Known rows, with every way that one mark hangs from another:
{Z649 Z54 {Z395 Z345}}: [-18   6  -5   8  -6  -8   4 -10   7  -3   4   0  24 -15  -5  -1   3  18
   1  -3  -4   6   3  -4   4   1   8  24   4  -1  -5  -1   0  -2  -6  -7
   4]
{Z610 {Z395 Z5}}: [-10   7   2  15  -4  -4   3  -8   3   1 -22   1  22  -7 -17  10 -10   7
  -3  -6   2   9   6   4  14  -1   2  27   5 -13   3   0  -9   9  -6   5
   2]
{Z54 {Z345 {Z395 Z370}}}: [-22   7   3   9  -1 -11   5  -1   6  -5  -9 -18   6  -9 -20   1   4  22
  -3  -1   4  -4  -9  21  15  -1  -2   6   7   2   0  10   1  -3  -5  -7
   5]
{Z345 Z5 Z370 Z395}: [ -3   6   3  16  27 -13   6 -14   3   0  -5 -19   6   1  -5   0   0  22
  -7  -4   4  -5  10  -1  15  11  -5  18   7  -1   9   5   6 -19 -10  -7
  -2]
{Z395 Z5 Z345 Z370 {Z416 Z649}}: [-10  19   4  14 -17 -13  10 -10  -9  -1   2  -8  29  -8  -7   9  -7   8
  -8  -6 -19  -7  -6  31   2  -7  -3  42  17  -8 -21  19  -7 -11  -7  -3
   2]
{Z5 Z649}: [ -1   1   4   4   0  -5   6  -7  10   0  -7  -2 -18  -2  -9  11  -4   2
   5  -4   3   8   2  13   9  -1  -5  13  -7   5   9  12  -4  -2  -6   2
   4]
{Z610 {Z395 Z5 Z16 Z370}}: [-14  21   2  22 -16  -8   4 -12  -9   2 -20 -11  34 -13 -22   3  -9   6
  -7  -7   0   0   4  17  25  -7  -3  27  19 -15  -1   3 -10   9  -6  -6
   2]
{Z16 Z345}: [ -4  -4   6   5  -1  -7   3  -5   8  -2   8 -10  -9  -9 -16  14  -2  13
   0  -3   6   9  -4   1  18   1   3  15   5   6   4   2   2   4  -5  -2
   8]
{Z16 {Z395 Z370}}: [-15   4   2  11  -6  -7   6  -8  -5  -3 -14  -7  17  -5  -9   2  -4  16
  -7  -3   1   3   0  -2  15   5   4  10   5  -2  -1   9   0 -11  -7  -7
   1]
{Z610 {Z395 Z5 {Z54 Z649}}}: [ -2  13   0  12  -2  -8   5 -11   1   2 -14   5  34  -5 -16  16 -11   6
 -11   1  -5  11  10   7  10  -8   1  34  -1  -5   1  12  -8  10  -9  13
   0]
{Z395 Z5 Z16 Z370}: [-10  19   5  19 -18  -8   7  -8  -9   1  -8 -14  14 -14 -19   6  -4   4
  -5  -9  -2  -5   2  22  25  -3  -4  21  16  -9  -4   2 -10   3  -2  -9
   2]
{Z649 {Z345 Z5}}: [-14   1   3   2   6 -14   1  -2  12   2   2  -8  -1  -5  -4   8  -1  11
   3  -4   5   4   6   5   6   8  -8  15   8  -1   3   3   0  -2  -2   4
   0]
{Z649 {Z54 {Z395 Z416}}}: [ -9  -6   0   9  -6  -3   8 -13   3  -2  -9   0  24  -9  -9 -13   4  16
   0   4  -4  13  -6  -6  -6  -1   2  18  -3   0  -6   6  -2   6  -7  -4
   9]
{Z395 Z416}: [-11  -4   6   7 -10  -7   5 -10   4  -3  -2  -6   8  -9  -8   4  -5  12
   2  -2   2  10  -3   3   0  -1  -2   4  -4   2  -6   1  -4   4  -5  -2
  10]
{Z54 Z395}: [ -9  -7   4   9  -5  -3   4  -3   3   0 -22  -4   3  -6 -12  -1   3  14
  -2  -1   4   8   1   5  11   6   4  15  -2   4   4   9  -3   0  -6  -9
   7]
{Z345 Z370}: [ -5   3   5   7   4  -5   5  -8  -6  -1  -1 -11   2  -3  -6   9   1  15
  -1  -1   6   2   3   4  19   9   6   1   4   5   9   0  -2   0  -5  -3
   0]
{Z395 Z54 {Z345 Z5 Z370} Z416}: [ -6  15  -2  12   5 -20   4 -16 -10   0  24 -14  21  -8  -3   0  -7  20
 -11  -6  -7  -1   8   4  -3  -1  -7  34  -2   2 -14  12   3 -14  -7  -4
  -3]
{Z345 Z5 Z370 {Z395 Z16 Z416}}: [ -5   9   4  21  14 -20   6 -20  -2   0   0 -27  23 -10  -6 -13  -1  24
  -9  -1   3   0   8   1  16  -1  -9  20  17  -2   0   3   5 -14  -9 -16
   3]
{Z416 {Z649 Z345 {Z395 Z370}}}: [-21   8   2   4  -6 -11   5  -4   6  -1  -8 -11  26  -7  -1   7   4  20
   1   7  -5  -2  -2   7  13   0   0  31  23   2  -2   8  -3   0  -8  -6
   0]
{Z345 {Z395 Z54 Z370 Z624}}: [-16  16   0  15  -2 -10  11 -12   3  -1   5 -15  20  -7 -18   7 -10  15
 -13  -5 -10  -7   3   3  10   2   1  28  -4   0  -7  11   2  -4  -6 -11
   3]
{Z395 Z345}: [-10   3   2   5 -10 -11   3  -4   3  -1   5  -3   1 -11 -10  11  -4   6
  -2 -10   0   2   2  14  13   3   4   8  -2   1  -2   6  -3  -6  -2  -4
   5]
{Z16 {Z395 Z370 Z610}}: [-18   2   2  13  -5 -11   7  -7  -8  -2 -13  -9  26  -5  -9   0 -10  15
  -6  -5  -1   2   4 -11  14   6  12  24  -2  -5  -4  11  -2 -10  -9 -14
  -2]
{Z16 Z395}: [ -9  -5   3   8  -1  -7   5  -7   0  -1 -14  -1  12  -6  -6   3  -5  13
  -5  -1   4  13   3 -13  16   5   8   4  -1  -1   3   3   0  -6  -6  -3
   4]
{Z16 {Z345 Z370 {Z395 Z54 Z416}}}: [ -6   4   0  15   7 -19   8 -18   0  -4  18 -25  20  -8 -14  -1   0  31
 -12   5  -2   4  -4 -10  12  -4   0  29   7   5  -3   5   7   1 -11 -14
   5]
{Z5 {Z649 Z54}}: [  1   1   1   3   2   0   9 -12  11   0   1   3  -7  -4  -8   6  -2   2
   6   0  -2   9  -1   5   2  -3  -2  13  -7   1   7  11  -2   0  -6   9
   3]
{Z16 {Z345 Z370} {Z395 Z54 Z610}}: [ -5   1  -2  13  10 -18   6 -11 -12  -1  15 -15  30  -5 -10   2  -7  27
 -14   2   0   7   5 -30  23   1  16  41   2   3   1   8   6  -4 -11 -13
  -5]
{Z610 Z395}: [-10   1   2  10  -3  -3   1  -8   4  -1 -17  -2  17  -8 -15   7  -7  10
  -1  -4   7  11   4  -3  13   0   3  11  -1  -5   7   1  -6   9  -7   2
   5]
{Z5 {Z649 {Z345 {Z395 Z624}}}}: [-13   3   0   4   4 -18   9  -5  20   3  -4 -10  -3  -7 -13   9  -5  10
   4   0  -5   5   1  13  12   3  -6  30   6   4   9  10   3   1  -3  -4
   4]
{Z649 Z54 {Z345 Z395}}: [-20   0  -4   6   2 -13   6 -10  16  -2   5  -7  21 -11  -9  -3   7  17
  -1   5  -2   8  -6  -6   2   5   0   7   8  -4   3  -2   2   8  -4  -2
   5]
{Z54 Z345}: [-12  -2   4   1  -2  -6   2   4   7  -2  -3  -8  -5 -12 -14   8   1  13
   3  -1   8   6  -6  18  15   2   2   3   1   6   2   3  -3   6  -2   4
   7]
{Z395 Z416 Z624}: [-10  -2   7   6  -8  -8   9  -7   7   1   2  -6  12 -12  -9   9 -14   8
   4  -5  -5   8  -1   8   4   4   3  22   0   5  -7   2  -1   6  -3   0
  11]
{Z5 {Z649 Z395}}: [-10   3   2   7   2  -7   5  -8  14   0 -14  -4  -8  -4  -7   7  -2  12
   7  -1   4   8   7   8  10  -3  -2  26  -1   3   8   6  -2  -4  -8  -5
   3]
{Z416 {Z649 {Z54 Z345} Z395}}: [ -8   0   1   3   4  -2   6  -4   9  -1  -1   0  25 -13   0   3   5  19
   2  10  -4   8  -4   2  10  -5   8  26  13   5   0   8  -1   4  -8   4
   4]
{Z54 Z345 {Z395 Z416}}: [-16  -9   4   7  -6 -12   3   2   5  -2 -20  -9  13 -14 -16 -10   5  25
   2   5   4  11 -11  17   4  -3   0  20   3   7  -5  11  -2   6  -5  -6
  10]
{Z54 Z345 {Z395 Z16 Z370 Z624}}: [-18   9   4  11 -13 -11   7   6  -5   1 -12 -19  21 -21 -24  -7   0  19
  -2  -2  -2  -3  -5  36  28   1   3  33  20   9  -4  13   0   4  -1 -16
   7]
{Z416 {Z649 Z345 {Z395 Z16 Z54}}}: [-14   8  -2   7 -10 -16   5  -7   3   3   5  -9  36 -16   0   3   3  16
  -6  10  -3   7   5  -8  18  -8   1  31  16   3  -2   4  -5   9  -6  -7
   3]
{Z16 {Z395 Z5 Z610}}: [-10  -1   3  16   0 -12   7  -6  -5   2 -18   1  28  -6  -8   5 -13   9
  -7  -6  -2   8  11 -14  14   4  15  33  -2 -12  -3   4  -6  -5  -8  -7
  -2]
{Z16 {Z345 {Z395 Z54 Z370 Z610}}}: [-16   8   0  16   1 -17   8 -11   2  -4  15 -22  18  -6 -22   3  -6  21
 -13  -3  -4  -4  -2  -9  12  -5   4  37  -2  -2  -7  13   3  -1 -11 -20
   2]
{Z16 {Z345 {Z395 {Z5 Z649} Z370}}}: [ -6  13   4  17   3 -13  10 -11   9  -1  -1 -18  -1  -3 -24   9  -3  15
  -5  -3  -5  -3  -5  19  19  -5  -7  43  16  -3   1  13   2  -9  -9  -9
   3]

Rows:
[-17   4  -1   4   2  -6   6   0  14   0   3  -3  22 -19 -11   2  -1  21
   7   2  -3   8  -2   7  11   3  12  34  11   5   0  -5   2   8  -3   1
   6]  {Z649 {Z54 Z345} {Z395 Z624}}
[ -6   4   3   7   2 -18   7   0   0   3 -24  -8  33  -2  -9   6   8  17
  -1   9  -6   6   2  26  18   7   2  38  23  10   8  11  -3   3  -6   2
  -1]  {Z54 {Z395 Z5} {Z649 {Z345 Z370}}}
[-19   0   4  12 -14  -7   7  -8  -2  -4 -21 -12  17  -5 -13 -10   2  21
  -2  -1  -3   2  -6  13   0   1  -4  25   4   2  -9  13  -4   0  -8 -15
   7]  {Z54 {Z395 Z370 Z416}}
[-15   6   4  15 -15  -6   6  -6  -8  -1 -20 -16  17 -12 -18 -10   4  15
  -6  -3   2   0   0  14  21   1  -2  18  11   2  -1  11  -5   0  -5 -20
   5]  {Z54 {Z395 Z16 Z370}}
[-17   2   0  16   0 -20  11 -14   5   0   7 -12  33 -11 -13   1 -18  16
 -10  -3 -12   3   6 -14  -4  -2   8  41 -15  -3 -14  10   0   4  -9 -16
   6]  {Z345 {Z395 Z54 Z416 Z610 Z624}}
[-12   7  -2   9  -4 -12   7 -14  11  -1  -3  -4   9  -7  -6   1  -4  17
   1   2  -2  11   5  -1  -4 -11  -8  34 -11   4  -5  11  -3   2 -10  -5
   4]  {Z5 {Z649 {Z395 Z54 Z416}}}
[-12  13  -2  15 -10  -6   9  -8  -6  -1  -7  -2  28  -9 -15  -6   3  12
  -7  -7 -14  -3  -3  18   4   1   4  38   9  -8 -10  12  -4  -5  -5  -6
   1]  {Z649 {Z54 {Z395 Z5 Z345 Z370}}}
[-18   1   2  13  -2 -20   4  -1   6   0  -5 -18  17 -18 -20  -6  -2  17
  -3  -1   7   2  -1  10  24  -4   6  14   5  -2   2   5  -2   4  -5 -15
   6]  {Z54 {Z345 {Z395 Z16 Z610}}}
[-25  15  -3   9  -7 -10   3  -2   1  -4  -3 -13  17 -11 -15   0   3  27
  -4   1   1  -2  -1  10  10  -6   0  27   2   3  -7   6  -3   3  -7  -7
   0]  {Z649 {Z395 {Z54 Z345} Z370}}
[  5   6   6   1  19 -13   4   2   3   1  -2 -13   5  -3  -7  13   2  17
   3   4   5   1   2  33  19   5  -3  21  15  16  10  15   4 -12  -7  13
  -3]  {Z54 {Z345 Z5 Z370} Z649}
[-15   8   4   7 -11 -13   7  -9   9  -4 -17  -9  30  -5  -8   5  -2  20
   3   4  -5   5   0  20   3  -3  -3  27  11  10  -5  11  -2  -3 -11  -5
   6]  {Z54 {Z649 {Z395 Z370 Z416}}}
[-10   9  -1   7  -5 -21   8  -3   3   4   2   0  34  -5 -10  18  -9   5
  -6   0 -11   6   9   4   4  -4   5  45  -4  -2  -7  14  -9  11  -6   7
  -4]  {Z395 Z5 {Z54 {Z649 Z345}} Z610}
[ -8   5   3  18   2 -14  10 -15  13   0 -16  -8   8  -4 -13   1  -6  12
  -3  -2  -7   7   1  12   0  -7  -8  29   1  -8  -3   8  -4  -5  -8  -4
   6]  {Z345 {Z395 {Z5 Z649} Z416}}
[ -5   2  -1  12   6 -18   7 -17 -11  -3  16 -16  31  -8  -9  -2  -3  32
 -12   7  -2  12  -3 -21  14  -5   5  32   8   6  -5   4   8  -2 -11  -8
   3]  {Z16 {Z345 Z370} {Z395 Z54 Z416}}
[-15   7   3  10  -4  -8   9  -7  -5  -1  -9  -8  22  -8 -11   7 -11  14
  -5  -6  -6   1   2   2  18  10   9  27   9   0  -2   9   3  -9  -6  -6
   3]  {Z16 {Z395 Z370 Z624}}
[ -5  11   3  11  -5 -16   2  -7  -1   2   9 -11   4 -16  -9   3  -5   4
  -5 -14   3   2  10  16  20  -1  -7  20   9  -1  -3   8  -1 -13  -2 -10
   2]  {Z395 Z16 {Z345 Z5}}
[-12   6  -4  10  -5 -15   5 -10  -7  -2   4  -1  24 -10  -7   4  -7  15
 -15  -5  -5  10   6 -12  10  -1   7  17  -9  -1  -8  11   2 -10  -5  -6
   0]  {Z16 {Z395 Z54 Z345}}
[ -8   5   1   2   4 -15   5  -5   4   1   1 -11  -4  -3  -6   8   3  13
   8   3   2   3  -1  13  14   3  -5  17   9   5  14   7  -1   2  -4   2
  -2]  {Z5 {Z649 {Z345 Z370}}}
[  8   2   6   6  15  -9   5  -8  14   1   9 -10 -24  -1 -12  14  -5   9
   3  -6   4   6   3  10  13  -4 -10  38   7   6   7  15   6 -12  -8   2
   3]  {Z16 {Z345 {Z5 Z649}}}
[ -7  11   4  19  12 -13  11 -11  -1   3  -7 -15  20  -6 -14  11  -7  17
  -8  -4  -7  -6   8  10  25  12   9  35  14  -3   6  -1   1  -4  -5  -7
   1]  {Z345 Z370 {Z395 Z5 Z624}}
[ -6  -2   5   9  -5  -4   4 -13   2  -1 -14  -2  36  -7  -6   5  -9  10
  -3   5  -2  13  -1  -4   3  -9   0  22   6  -5  -2  11  -6   7 -11   4
   8]  {Z610 {Z395 {Z416 Z649}}}
[-19  11   5  15 -21 -18  11  -8  -7   1   7 -20  36 -19 -17  -4 -19   8
  -1  -9  -9  -4   2  13  13  -1   6  41   7  -3 -15   8  -5   7  -4 -20
   6]  {Z395 Z16 Z370 Z416 Z610 Z624}
[-7 -5  0  1 -2 -5  8 -6  6  2 -5  1 28 -8  0 -1  9 13 -1 12 -9 10 -6 -2
  4  1  4 24 14  3  1 13 -2  7 -6  2  4]  {Z416 {Z649 {Z54 Z395} Z345}}
[ -2  -5   3   3   3   1   8  -2   3   0  -8   2  22 -10  -6  -2   9  13
  -2  10  -5   9  -9   8   9  -3   8  22   8   7   0  18  -2   3  -7   6
   6]  {Z416 {Z649 {Z54 Z345 Z395}}}
[-17  10  -1  11 -10 -13   5  -7  -7  -4  -6  -8  25  -9 -10   2  -5  17
  -9  -8  -3   1  -1   6  14   4   5  16   5  -3  -7  12   2 -18  -7 -12
   1]  {Z16 {Z395 Z345 Z370}}
[-17   6   3  16  -9 -11   5 -10   7   0 -17  -4  22 -11  -7   3  -4  20
   2  -2  -1   7   6   3   3  -4   0  34   9  -6  -9  -7  -7   4  -7  -6
   6]  {Z649 {Z395 Z5 Z416}}
[-10  18   2  10  -4 -17   7 -12   3  -2   8 -13   2  -4  -8   0  -9  10
   1 -12  -9  -6  -1  32  -7  -5 -18  39   5  -1 -13  24   2 -24  -8  -5
   0]  {Z395 {Z345 {Z5 Z649}} Z370 Z416}
[  0  -8   3   7   1   0  11  -8   0   1  -9   3  30  -5  -1  -3   0   7
  -4   5  -9   7   0 -11   4  -1  13  33   0   1  -2  19  -5   1 -11  -3
   3]  {Z416 {Z649 {Z54 {Z395 Z610}}}}
[ -2  14  -2   9   1 -19   6 -15   4   0  20  -4   4  -6  -5   2 -11   9
  -6  -8  -9   5   7  10 -12 -11 -15  40 -11   1 -15  23   1 -15  -8   1
   0]  {Z395 Z54 {Z345 {Z5 Z649}} Z416}
[ -9  28   1  17 -19 -16   8  -9  -7   2   0 -13   8 -14 -19   5  -5   1
  -5 -14 -10  -7   1  42  23  -9  -9  38  17  -7  -6  15  -7  -9  -3 -10
  -2]  {Z395 {Z5 Z649} Z16 Z345 Z370}
[-12   5  -1   6  10 -20   6  -9  10   1  -4 -17   2  -2  -9   3   4  18
   3   5   0   2  -1  10  15   3  -7  18  11   4  14   8   2  -4  -7  -4
  -1]  {Z5 {Z649 {Z345 Z370 Z395}}}
[ -3   0   4  15   2 -11   6  -7   2   0  -5  -5  13  -8 -15  10  -6  16
  -7  -2   0  15   0  -7  24  -1   8  36  17  -4   1   1   2  -5  -7  -3
   4]  {Z16 Z345 {Z395 Z5}}
[ -4   6   1   9   4 -10   9  -3   7   3  -2   2   8  -8 -13   4  -8   2
   5  -3  -6   4   1  15   5  -5   5  44  -4  -8  -1  12  -8   4  -6   8
  -3]  {Z395 {Z5 {Z649 {Z54 Z345}}} Z610}
[ -7  -4   5  12   2 -10   9 -15  10  -2  -9 -10  21  -6  -4   1  -2  16
  -7   5  -5   7  -3  -3   2  -3  -2  12   3  -1  -5  11  -1  -5 -11  -8
  10]  {Z345 {Z395 {Z416 Z649}}}
[-11   9   4  16  -5  -9   7 -10   1   2 -15  -1  37 -13 -17   9 -20   9
  -1  -5  -7  11   4   8   6  -2   4  45  10 -11  -5   0  -7  12  -5   4
   7]  {Z610 {Z395 Z5 Z416 Z624}}
[ -9   4   4  14  12 -11  10 -10   1   1  -1 -18  16  -6 -11   7  -5  20
  -5  -1  -2  -3   6   6  23  13   9  22   9   5   8   1   4  -5  -6 -11
   3]  {Z345 Z370 {Z395 Z624}}
[-20   7   3  15  -1 -14  11  -7   4   0  -4 -18  22  -7 -17   5 -14  13
  -6  -9  -8 -10   5   4  13   7  10  35  -1  -4  -5  11   0  -6  -8 -19
   2]  {Z345 {Z395 Z370 Z610 Z624}}
[ -3   1   2   9   0 -10  12 -14  -4   1   5   0  41 -10  -1   6 -15  15
 -13   6 -15  14   3 -16   4  -4   9  39  -1   6 -13  15   2  -3  -9   0
   6]  {Z16 {Z395 Z54 {Z416 Z649} Z624}}
[-12  -4   1   3   3 -21   6   2   0   2 -20 -12  38  -2  -6   0   5  19
   2   8  -3   6   4  12  15   8  10  39  12  13   9  17  -1   4  -9  -8
  -2]  {Z54 {Z395 Z610} {Z649 {Z345 Z370}}}
[-13   2   3  10  -7  -8   5 -10   6   0 -10  -4  31 -13 -15   6 -18  11
   1  -3  -4  12   2   1   6   0   3  30   4  -3  -2   2  -3  13  -6   1
  10]  {Z610 {Z395 Z416 Z624}}
[-13   1   4  17  -3 -17   9  -8   5   3  -2 -17  24 -17 -17   0 -14   9
  -6  -7  -3   0  10  -2  25   2  12  29   4  -4   0   4  -1   2  -5 -22
   7]  {Z345 {Z395 Z16 Z610 Z624}}
[-10   4   3   9   3 -17   3  -3   2   1   8  -6   7  -7  -5   7 -13   5
  -3 -16  -1  -3  13   5   6   5   3  35  -6  -6  -7  14  -1 -17  -6  -9
  -4]  {Z395 {Z345 Z5} Z610}
[-31   0  -1   5 -11 -20   2  -5  14  -2  -8 -11  24 -13  -4  -3   2  27
   8   5   3  11  -1  -2   0   1  -2  23  15   0  -4  -8  -2  11  -4  -9
   7]  {Z649 Z345 {Z395 Z416}}
[ -3   6  -1   4   9 -15   6  -5  -6  -1  -3  -6  30  -7  -8   6   1  24
  -9  10  -1  12   1   3  20  -1   7  20   3  14   5  15   4  -4  -9   6
  -2]  {Z16 {Z395 {Z54 {Z345 Z370} Z649}}}
[-18  -3   4  14   0 -18  11 -10  10   0  -2 -12  28 -11 -13   0 -17  15
  -3  -5  -7   4   4  -5   2   3   9  34  -4  -4  -8   6   0   0  -8 -16
   8]  {Z345 {Z395 Z416 Z610 Z624}}
[  3  19  -3   9  15 -16   5 -13  -7   2  22  -9   0  -2  -4   8  -6  12
  -9  -8  -6  -4  13  13   7  -1  -7  38  -5   5   0  21   3 -20  -7   0
  -9]  {Z395 Z54 {Z345 {Z5 Z649} Z370}}
[-17  11   0  15 -21 -14   5  -4  -9  -1 -12 -16  21 -16 -19 -11   4  14
  -9  -8  -2  -3  -2  24  22   1  -1  25  12   1  -6  15  -3  -6  -4 -24
   4]  {Z54 {Z395 Z16 Z345 Z370}}
